What can hang from each mark:
H: J S
Q: J
D: K
S: G H Q
T: D
G: J
K: G H Q
J: H Q

Known rows, with every way that one mark hangs from another:
H[J[Q]]: [ -2   0  15   3  10 -10 -10   3   8  -3  -5  -6   4  -1  -4   9  -6  -6
   4   9 -12  -5   0 -22  -3  22  16 -19  17  -5  -7  11  -6  12  -8  -2
   1   6  26  10  -7   2  -5  -7  -9  -2   1]
K[H[J]]: [  5   1   9   7   2  -3  -7  -2   6  -9  -6 -11   4   0 -14   7 -12  -2
   5   7  -5   4   6 -16   2  19  17 -20   5 -11  -4   8  -6   8  -8  -6
   1  10  28   5 -10   0   0   1  -8  -8   4]
K[G[J] H Q]: [ -1   6   6   9  -1   3   0   1  14 -13   5  -8  -4   4 -11   1   3  -3
   7  13   2  15  -2 -20  -2  19  18 -10  10 -14 -10  24   2   5  -1  -7
  -3  16  31   3   0  13  -3   0 -11  -7  19]
D[K[G[J] H[S] Q]]: [ -7   2   6   4   2   4   2   6  13  -9   5  -5   1  15 -13   7  -3  -2
  -2  16   5  17  -3 -19   7  18  22 -12   8  -4 -10  17  -1  -1  -2  -5
   0  20  26  -4  -4  12   0   2  -7 -11  19]
Q[J[H[S]]]: [  9   0   9   2  -2   0 -10  -4   6   3   7 -10   4   2  -8  13 -19  -2
   0   7 -14 -12   7 -18   8  23  11 -22   8  -6  -7   2  -9   1 -14  -9
  -2   4  23   7  -8  -9  -1  -1  -2  -4   2]
K[Q]: [  3   4  18   6   9  -8  -9   3  10   2   2  -4  -4  -1 -10  10   1  -2
   5   8  -4   2   5 -24   2  11  15 -15  12  -5 -12  16   3   1 -20 -13
   0   6  29   7  -3   4   3  -6  -8   0   1]
S[H[J] Q]: [ -1  -3   7  -1   4  -5  -6   4   4  -5  -1 -11   1   0  -5   4 -15 -13
   2  16  -5  -3   3 -22 -14  14  12 -18  12 -10  -8  14  -8   5 -16   2
   2  13  28   6  -3   0  -1   0  -3  -6   6]
Q[J]: [  7   0  13   3   0  -1 -20  -3  16   5   1  -6   1  -7  -8  12  -8   0
   4   6 -14  -7  11 -19   9  18  12 -10  15 -13  -1  12   0   8 -21 -11
   2   2  32  10  -6  -4  -2  -2 -13  -3  -1]
K[H[S[G]] Q[J]]: [ -1   9   8  17   1   4  -5  -7  16  -1   3 -14   3   6 -10   6 -12   0
   3  -1  -6   9   5 -13   6  17   8 -15   7  -1 -18  14 -10   0 -12   6
  -2   9  27  -5  -4   4  -2   7  -7  -4  20]
J[H[S[G]] Q]: [  1   5  11   3   9  -4   0   0   3  -2   1  -4  -2   3  -8  11 -14  -2
   5   3 -15  -2  -7 -18  -4  27   8 -28   9   0 -25   7  -8   0  -9  -4
  -2   8  21   6  -2  -5  -2  -8   2   0  10]
G[J[H Q]]: [  2   2  14  -3   5  -6  -1   0  10  -8   4  -1  -5   1  -3   8  -5 -15
   5  13 -15 -11  -7 -26  -5  23  13 -19  20 -12  -8  13  -6   6  -3 -13
  -7   6  21  18  -2   4  -2 -14  -3  -4   6]
K[G Q]: [  0   3  12   5   5  -1  -9   5  10  -5   5  -7  -6  -3 -12   7   4   5
   5  10  -4  13   3 -21  -1  17  16 -11  11  -6 -14  18   9   4 -15 -10
   0  11  34   2   1   3  -2  -4 -13  -1   8]
G[J[H[S] Q]]: [  4   0  14  -2   3  -7   5   3   5  -2   7  -4   1   8  -2  12 -11 -10
   2  14 -11 -11  -9 -23   0  26  15 -26  13  -8 -12   8 -10   2  -3  -9
  -8   6  19  12  -5   2  -5 -11   1   0   7]
K[G H Q[J]]: [ -1   9   2  11  -3   2 -13  -6  15  -7   7 -14   1   2 -13   1  -1   1
   1   5  -6  14   6 -15   6  17  13  -7   8  -7 -12  20   0   3  -9   0
  -4  12  35  -2   1   7   0   5 -16  -8  21]
H[S]: [  8  -4  18   0   2  -3  -5   7   4   6   0  -6   2   1 -12  17  -9   6
   5   8  -6  -5   5 -18   7  18  20 -25   8  -5  -9   6   0   3 -20 -12
   1   4  27   4  -8  -5  -3  -5  -2   3  -5]
T[D]: [ 13   1  18   1  -2  -3 -17   8  13   1   4   2   1  -9 -13   7  -1  -2
  14   5  -2  -8   8 -23   2  17  13 -13  14  -6  -7   9  12  10 -23 -18
   4   0  30   9  -5  -3  -2  -9  -5  -5  -6]
D[K[G]]: [ -3   0   9  -4   6   4 -15   7  11   0  -2   5  -5  -3 -17  14  -3   4
   2  11  -6  10   8 -19   7  16  17  -7  14  -7  -5  15   9   6 -17 -17
  10  16  34   4  -3  -1   1  -3 -13  -8   0]
S[G Q]: [ -1   1   8   5   5  -1  -7   2  12   0   0   2 -10  -6  -7   9  -6  -1
   9   7  -8   2   3 -22  -9  12  10 -12  19 -11 -16  20   3   4 -22   0
   7   9  29   7   0   2  -4  -4  -6   2   5]
D[K]: [  0  -2  17  -3   9  -3 -15   6  12   5  -5   6  -3  -2 -15  16  -8  -2
   3   7  -8  -2   8 -23   8  13  17 -11  16  -4  -3  12   5   3 -23 -18
   5  12  29   8  -6  -1   3  -7  -7  -7  -6]
S[G[J[Q]] H]: [ -1   2  16   0  10   3  -2   4  13  -9  -3  -4  -4  -2  -8   5  -8 -14
   8  11 -10  -2  -5 -19 -14  22   7 -16  22 -10 -10  22  -7   9  -8  -4
   1  12  27  12   1   4  -7  -5  -4  -5  15]
D[K[G H[J S] Q]]: [ -9   2   2  10   7   0  -3   5   7 -10  -2  -9   9  14 -14   5  -9   0
  -6  12   3  21   1 -15   7  21  19 -15   1   1 -13  12  -4   3  -4   0
   5  21  26 -11  -9   4  -1   7  -9 -12  16]
T[D[K[H[S] Q]]]: [  3  10  12   5   4  -5  -9   9  12   3   5   0  10  11 -16   6  -6  -7
   3   3   8   3   3 -21  10  13  17 -15   5   9 -17   7   3  -1 -17  -8
   0  10  24  -7  -4   7   5  -4   0 -14   7]

Rows:
[  4   3  13  -4   7 -11  -3   5   0   2   3  -4   2   5  -7  14  -9  -5
   1   7 -13 -10  -5 -20   1  22  16 -32   7   1 -18   3  -8  -2 -10  -7
  -7   6  23   8  -4  -4   2 -12   3   1   5] => J[H[S] Q]
[  4   5   3  -1  -1  -6 -11  -7  11   3  10  -4  -5  -2  -3   8 -11 -10
   0   8 -16 -12   3 -25  -2  18   7 -12  16  -9 -11  14  -6   0 -19  -1
  -3   6  27  10   0  -1   4  -4  -5  -5   7] => S[Q[J[H]]]
[ -9   0  12  -5   8  -1  -9   8  17  -4   0   5  -3   2  -9   9   1  -8
   1  18  -9   4  -4 -22   0  23  18  -6  25 -10  -6  22   2  10  -5 -12
   5  15  28  10   0   8  -6  -6 -12  -9  10] => D[K[G[J[Q]]]]
[ -2   2   5   1   2   3   3  -5  12  -8   7   4 -14  -5  -4   5 -11  -9
   8  13  -9  -1  -6 -26 -15  21   5 -13  21 -17 -14  21  -2   5 -10  -4
   2  10  19  12   0   5  -5  -6  -3  -4  12] => S[G[J[H]] Q]
[ -2   4   6   3   2   6 -14  -2  15   1   2  -7  -5  -6  -6   3 -17 -10
   4   8 -11  -2   7 -18 -11  16   3  -9  18  -8 -13  22  -7   4 -21   7
   3  10  31   5   3  -1  -4   3  -5  -5  16] => S[G H Q[J]]
[ -4   3  13   4  13  -2  -8   3   5 -11  -9  -9   3  -3  -8   3 -16 -11
   4   9 -12   1   1 -16 -15  25   5 -20  16  -4 -14  16  -9  13  -6   2
   4  12  28   7  -3  -2  -7   0  -5  -7  12] => S[G H[J[Q]]]
[ -7   3  -4   2  -4   4 -10   3  12   4   7  -3   5  12 -13   8 -13  -2
  -6  13  -6   9   4 -16   9  17  20 -11   8  -2 -14  15  -6  -1 -12   9
   2  17  32  -7  -1   2   1   5  -8 -11  19] => D[K[G H[S[Q[J]]]]]
[ -7   7   2  10   1   3 -11   0  14  -1   5  -8   5  13 -14   7  -8  -2
  -6   9  -3  14   5 -14  13  17  15  -9   6   2 -13  15  -4  -1  -9   2
   0  17  30  -9  -4   5   3   8 -10 -10  18] => D[K[G H[S] Q[J]]]
[  5   0  10   3   4   5   0  -1   3  -5   2  -4  -3  -2 -12  13 -18   4
   6   3 -10   1   1 -17   0  22   7 -26   6  -6 -18   7  -4   1 -15 -11
   2   8  22   4  -5  -9  -3  -3   1  -1   4] => J[H[S[G]]]
[ -7   9   4   4   8   0  -8   4  12  -7  -1  -1  -2   6 -19   7   1  -2
   0   8  -1  20   3 -18   6  12  18  -7   7   0 -13  19   3   0 -10  -8
   1  22  31  -4   0   9   6   0 -11 -12  16] => D[K[G H Q]]
[ -5   9   2   2   5  -2 -16   8  13 -10  -1   3  10   2 -16  -2  -3 -12
   5  10  -3   8   1 -19   1  25  14  -8  14   1 -13  12   2  16   0  -2
   5  15  29   0  -4   6  -2   0 -11 -20  13] => T[D[K[G H[J[Q]]]]]
[  1  -5  12  10   5   4  -3   1   7  -5  -3  -9   3  -1  -9  11 -16   7
   7   8  -4   5   6 -15  -2  26  10 -23  10  -7 -10   9  -4  12 -11  -1
  10   8  22   1 -13  -3 -12   5  -6   1   1] => H[J S[G]]
[ -4  -5  11  -3   3   7 -10   8  17  -6   2   6  -7  -1 -13  10  -3  -1
   4  17  -5   8   2 -22   3  21  18  -4  21 -15   1  22   7  10 -10 -18
   9  14  27   9  -5   3  -7  -2 -12  -9   4] => D[K[G[J]]]
[  7   7   9  -1   2  -1 -16   8  17   1  -1   8   6  -2 -20   7  -6  -9
   9   3   0   0   8 -22   9  13  16  -9  12  -1  -6   9   6   5 -19 -17
   4  10  28   3  -6   2   8  -7  -5 -16   1] => T[D[K[H]]]
[ -2  -2  10  -1   3   6   1   2  12  -8   2  -3  -9  -3  -4   3 -12 -14
   8  16  -3   2  -3 -22 -18  16   6 -12  22 -16 -11  24  -2   5 -15  -1
   4  13  26   8   3   6  -5  -1  -1  -6  14] => S[G[J] H Q]
[ -1  -2   9   3   3   2  -1   5   8   5   3  -3  -5   2  -6  11 -11   4
   4   8  -4   2   1 -19  -5  16  13 -20  12  -5 -20  15   0   1 -22   5
   6   9  27   1  -3   0  -6  -2  -1   3   6] => H[S[G Q]]
[  0  -7   8   3   1  -7  -1   5   4   3   5  -9   6   5  -1  10 -12  -1
   1  15  -3  -4   2 -22  -3  19  19 -23   8  -7 -11   9  -5   4 -15   7
   5   8  24   3  -8   0  -7   0  -3   0   0] => H[J S[Q]]
[  4   1   5   1  -2  -5   1   5   5   5   4  -8   3   9  -8  12 -10  -3
   1  10   0   0   0 -19   2  12  23 -26   2  -6 -15   9  -4  -4 -16   5
  -5  10  31   0  -4   1   2  -4   5  -1   9] => K[H[S[Q]]]
[  0   4  10  15   2   5   8  -1  14 -10   3  -9  -1   9  -8   4  -7  -3
   6   7   4  11  -4 -16   0  19  13 -19   7  -7 -16  20  -6   1  -4   0
  -1  12  21   0  -5  12  -6   2  -2  -4  17] => K[H[S[G[J]]] Q]
[  4   7   8   5   2   7  -9   7  16   0   1   5   5   2 -21   8 -14  -2
   9   0   2   5   6 -15   6  17  12 -16   8   3 -16   7   5   6 -17  -7
   9  10  24  -5  -6  -2   0   0  -1 -13   6] => T[D[K[H[S[G]]]]]
[ -2  -6  10   3  -1   4   4   3  13  -1   7  -3  -8   3  -1   9 -11  -3
   6  14  -2   0  -5 -21  -8  18  14 -17  17 -13 -13  20  -1   5 -15   3
   5   7  22   5  -4   6 -11  -2  -4   3   8] => H[S[G[J] Q]]
[ -2  -1   4   0   1   5  -4   8   7  -2  -3  -2   5   9 -22  11 -11   6
  -2   9   0  15   3 -13  12  17  23 -18   2  -1 -11   8   1  -1 -10  -9
   3  18  32  -5  -6  -1   1   1  -4  -9  10] => D[K[G H[S]]]
[  2   2   9  -3  -2  -1 -14   0  11   3   5  -9  -1   0  -5   6 -13 -14
   0  12 -11  -8   7 -21  -6  13  11 -12  15  -9  -7  16  -7   1 -22   2
  -3   8  32   7   1  -1   2  -1  -4  -5  10] => S[H Q[J]]
[ -1   7   8  -7   5  -1 -12   6  15 -10   9  11  -2   0 -11   2  -2 -16
   8  14  -8  -2  -9 -27  -5  27   8  -6  24  -6 -12  14   6  11  -2 -16
   3  12  22  10   2   6  -3 -10  -8 -18  12] => T[D[K[G[J[H Q]]]]]
[  3  13  12   4   5  -5 -15   6  17  -1   2   6   3   2 -17   3   0 -14
   7   1   4   5   5 -24   6  10  14  -8  10   4 -13  14   7   0 -17 -12
   0  11  27  -1  -2   8   8  -5  -4 -17   7] => T[D[K[H Q]]]
[ -7   4  13   1  12  -3 -14   7  13  -3   2   3  -6   1 -14   8   3   2
   1  11  -4  15   5 -22   4  14  17  -5  14  -3 -10  21   8   3 -16 -14
   7  18  31   0  -2   6   2  -4 -14  -9   8] => D[K[G Q]]
[  1   9  19   2   9  -8 -19   8  19   3   5   9   1  -2 -11   6   3 -11
   8   5   2  -1   9 -27   4  11  11  -5  17   3 -10  15  12   3 -24 -17
   6   8  26   4  -3   5   3  -9  -7 -14  -1] => T[D[K[Q]]]
[  1   4   5   9   0   0   0   5   4  -7   4 -13   3   9 -16   6  -1   5
   2   9   1  17   0 -13   7  18  21 -21  -4  -3 -19  12   0  -1  -8  -2
  -4  15  32  -7  -3   3   1   1  -5  -2  17] => K[G H[S] Q]
[  2   4   6  -1  -4   9 -12   7  20 -10   5   7   1  -1 -20   0  -2  -9
  11  14   4   8   2 -21   2  22  16  -3  18 -11  -4  17  11  11  -6 -17
   7  13  28   4  -2   7  -3   0  -9 -19  10] => T[D[K[G[J] H]]]
[-10  -1  -6   0   2   2  -2   6   5  -5   1  -5   7  12 -12   5 -15  -1
  -6  17   1  16  -1 -18   3  19  21 -16   5  -3 -14  11  -4   3  -6   9
   8  21  28  -9  -5   4  -2   6  -6 -10  13] => D[K[G H[J S[Q]]]]
[ -2  14   3   8  -1   4 -23   1  22  -4   9   0   4   2 -16  -1   1  -9
   5   5  -1  11   8 -19   7  17   9   3  12   2 -11  18   8   7 -12  -6
   2  12  31  -4   1   8   3   4 -13 -21  18] => T[D[K[G H Q[J]]]]
[  0  -4  16   4   7 -10  -4   6   3   2  -1 -11  11   5  -3  13 -10  -2
   1  11  -8  -5   0 -19   0  25  18 -26  12  -2 -12   6  -9   8  -7   1
   1   6  24   4 -10   0  -8  -5  -4   0   1] => H[J[Q] S]
